In the rows, zero is written as 128.
Known rows, with every step that occurs:
zimot, nedo: [132 131 107 163 108 152 151 123 124 131 114 144 108 119 138 106 119 146
 108 109 114 108 135 135 196]
momi, nedo, doguk: [131 163  97  96 114 144 114 117 163 159 118 180 149 101  77 110 103 175
 112 116 160 126 168 147 189]
zimot, tugif, noka: [123  89 112 146 103 140 115 174 101 109 110 107 151 124 144  94 144 159
 109 167 166 120 147  90 135]
tugif, noka: [137  96 116 108 113 112 107 165 115 134 110 146 119  98 142 123 138 137
 113 179 166 154 163 131 117]
kinofu, zimot, nedo: [154 110 119 135 115 141 153 159 112 180 121 131 105 112 130 122 136 126
 111 131 116 127  96 106 182]
masal, noka: [133  94 129 105 104 116  75 139 127 139 107 162 158 136 126 118  93  71
 138 157 106  98 138 114 114]
doguk, nedo: [129 125  84 133 103 132 172 122 171 163 143 177 122 124 134 148 130 125
 121 104 127 117 117 157 173]
masal, momi: [104 143 123 136 127 146 100 124  71 122 160 105 137 153 166 147 135 139
 138 147 137  76 135 131 136]
bekez, nedo, zimot, tugif, noka: [128 126  76 130 135 101 150 156 137 184 129 118 154 102 111 100 112 133
 112 135 156 136  90  94 171]
zimot, nedo, doguk: [146 138 105 137 132 163 133 120 140 142 135 138 114  88 104  88 109 167
 117 122 104  98 142 153 217]
zimot, nedo, bekez, tugif, noka: [113 109  85 158  95 143 152 160 107 145 113 143  87  99 115  96 107 161
 117 178 148 141 106 161 206]
momi, tugif, noka: [132  97 135 126  99 157  76 136 122 152 109 139 123  82 158 105 150 148
  94 153 179 141 168  76 140]
nedo, zimot: [117 103 143 115 115 126 137 139 162 170 120 125 138 115 103 137 118 102
 130 146 147 141  71 109 116]
doguk, nedo, bekez: [120 129  65 138  80 150 179 131 172 158 146 176 121 124  98 145 108 125
 125 127 142 125  76 163 154]
bekez, nedo, zimot, tugif: [124 143  83 140 142 110 161 137 144 180 139 108 158 117 103 103 107 128
 119 109 138 122  71  92 176]
nedo, bekez, tugif: [ 97 122 106 136 120 127 143 150 116 143 137 114 108 122  90 120 106 141
 149 182 146 152  67 160 149]
nedo, bekez: [116 134 104 133  98 152 138 140 129 121 132 127 126 128  83 125 102 128
 133 157 145 139  76 136 105]
tugif, zimot, nedo, bimal: [121 107 105 160  87 141 162 145  82 192  88 160  76 116 115 137  91 116
  85 110 140 144  70 120 165]
momi, masal: [125 127 143 132 100 137 148 144 139 164 120 152 117 141 143 188 114 149
 109 131 201 138 121 108 144]
kinofu, zimot, tugif: [138  98 132 134 120 140 137 175 102 159 129  90 145 135 125 117 149 132
 120 146 134 121  83  68 141]
bekez, nedo: [140 171  75 128 160  96 151 119 127 162 148 133 132 115 121 114 110 133
 123  96 118 130 124 133 176]
kinofu, zimot, nedo, bekez: [146 114 104 138  97 155 160 166 112 174 123 132 104 113 101 120 118 125
 115 149 126 135  63 112 167]
masal, momi, tugif, zimot, nedo, doguk: [116 135 129 140 126 178  83 121  53 178 151 104  97 110 171 123 122 155
  97 133 148  62 131  97 193]
zimot, nedo, bekez: [123 135  89 166  85 171 159 132 125 125 117 145 108 119 101 102  97 146
 113 131 126 118  93 142 177]
momi, tugif, bekez, nedo, zimot: [118 162 106 148 117 129 113 100 119 197 141 107 116  80  95 112 118 101
  71 121 185 133 100  76 165]
nedo, bimal: [ 99 115 108 153  68 171 125 115 135 146 114 167 157 121  83 139 114 129
 134 124 145 155  84 119 122]
zimot, tugif, bekez, nedo, momi: [110 178  68 184 125 136 144 132  77 154 147  63 141 112 101  80 118 112
  89 156 165 110 106 102 170]
bekez, tugif, zimot, nedo, momi: [107 112 113 153 151 109 159 161  67 219 112 103  50  95 158 107 112 121
 115 181 134 148  94 158 219]
doguk, nedo, momi, tugif, zimot: [120 128  84 150  93 179 155 121 146 234 133 150  98  84 163 120 126  98
  99 143 152 126 104 122 187]

Rows:
[106  93 137 143 106 145 139 152 149 152 117  97 161 132 107 113 125 122
 123 144 152 117  64  77 128]
nedo, zimot, tugif
[124 174  75 159 144 119 135 130  89 140 160  72 143 108  73  85 113 139
  90 134 158  99 113 110 180]
zimot, tugif, bekez, nedo, doguk
[109 102  60 129  89 123 174 158 153 178 141 175 101 104 112 138 116 141
 130 174 163 150  88 183 184]
doguk, nedo, bekez, tugif, noka
[ 95 165 101 131  96 149 103 119  86 140 136 153 147 158 151 146 122 161
 119 126 170  82 160 133 168]
masal, momi, nedo
[133 106 105 140 110 140 162 173 103 189 127 123  93 108 105 117 122 134
 124 167 128 144  58 126 195]
kinofu, zimot, nedo, bekez, tugif
[135 101 106 150  77 168 151 150 117 192 113 156 124 108 101 130 127 126
 114 130 125 144  67 101 177]
kinofu, zimot, nedo, bimal
[106 171  97 110 115 160  88 116  99 148 152 148 152 132 125 132 115 177
 127 138 163  75 166 147 186]
masal, momi, nedo, doguk
[105 111 121 155 137 115 170 168  72 237 108 116  46 102 166 137 105 131
 106 182 171 153  90 146 228]
bekez, tugif, zimot, nedo, momi, masal
[129 194  72 144 144  78 148 114  89 164 154 108 106 105  79 126 106  94
  83 126 163 135 115 143 156]
tugif, bekez, nedo
[130 127 116 156 107 148 170 161  80 224  96 130  54 106 162 139  93 109
  80 154 169 137  92 118 183]
tugif, zimot, nedo, momi, masal
[104 119  65 140  96 131 184 140 161 175 152 166 106 119 104 141 112 136
 136 148 143 136  71 182 190]
doguk, nedo, bekez, tugif
[112  97  91 146  85 145 182 139 188 181 135 152 150 126 117 136 127 121
 116 117 148 107  65 116 173]
doguk, nedo, zimot, tugif
[154 179  71 102 185 108 132 115 143 174 168 126 138  85  89  98 100 154
 132 110 109 119 131 150 198]
bekez, nedo, doguk
[101 113 128 154  99 130 141 147 124 157 123  82 145 121  79 118 120  98
  98 160 179 122  57  84 121]
nedo, zimot, tugif, bekez
[129 110 150 132 121 143 107 130  94 187 109 120  87 105 154 126 125 119
  82 112 160 133 112  67 139]
momi, tugif, zimot
[ 93 149  82 127  84 131 144 139 136 161 105 176 125 128  79 120  94 166
 121 147 183 155 112 155 185]
momi, nedo, bekez, tugif
[113 103 122 143 154  85 162 161  70 197 111 117  50 113 151 122 113 134
 110 148 133 144  96 155 215]
bekez, tugif, zimot, nedo
[ 82 142 107 141  81 160 111 133  99 155 129 133 169 159 138 136 120 158
 117 137 185  75 119 100 168]
masal, momi, nedo, zimot, tugif
[131 185  61 141 155 133 147 118 123 194 151 111 134  90 133  89 109 111
 132 145 120 137 120 138 182]
bekez, nedo, momi
[120 121  80 137  67 171 152 136 173 223 128 188 134 111 156 153 102  88
 123 170 166 115 114 141 183]
doguk, nedo, momi, masal, noka
[ 76 160  87 136  91 149 112 133  78 149 142 143 136 153 127 140 108 169
 133 162 182  98 122 154 181]
masal, momi, nedo, bekez, tugif
[114 142 125 156 107 209  94 110 126 184 128  98 132  77 158  81 139 111
 122 178 148 131 134  90 153]
nedo, momi, tugif
[108 141 111 176 107 133 132 139  79 111 133  74 137 136  99 105 131 123
  87 145 170 104 111  97 135]
zimot, tugif, bekez
[121 144 104 178  86 196 160 132 127 186 111 138 103 101 160 117 109 138
 106 161 164 121 127 126 211]
zimot, nedo, momi, masal
[138 116 119 143 125 113 163 154  77 180  97 137  57 120 145 130 100 116
  81 113 131 127  98 126 169]
tugif, zimot, nedo
[125 175 100 155 123 130 109  94 101 176 146 107 112  87 108 108 123 114
  70 111 176 127 130  85 172]
momi, tugif, bekez, nedo
[132 109 117 144  94 142 142 165  78 230  84 147  70 110 161 133  75  80
  85 168 159 122  98 111 176]
tugif, zimot, nedo, momi, masal, noka
[117 134  81 156  86 197 145 107 170 208 143 152 126  84 157 110 138 113
 115 145 145 118 122 126 193]
doguk, nedo, momi, tugif
[118 132 129 147 116 187 105 129  97 215 114  94  97  77 164  94 126  94
 100 178 157 139 111  85 145]
nedo, momi, tugif, zimot
[116 157  98 193  87 203 125 104 103 180 119 108  99  71 140  72 123 113
  81 161 152 113 135 110 209]
zimot, nedo, momi, tugif, bekez
[146 104 117 136  84 169 132 171 113 229 108 145 116 103 147 127 111  90
 114 187 144 122  94  92 188]
kinofu, zimot, nedo, momi, masal, noka
[121 108 120 126 169  93 150 158  81 204 126 112  53  92 129 111 106 147
 115 157 127 137 102 165 230]
bekez, tugif, zimot, nedo, doguk
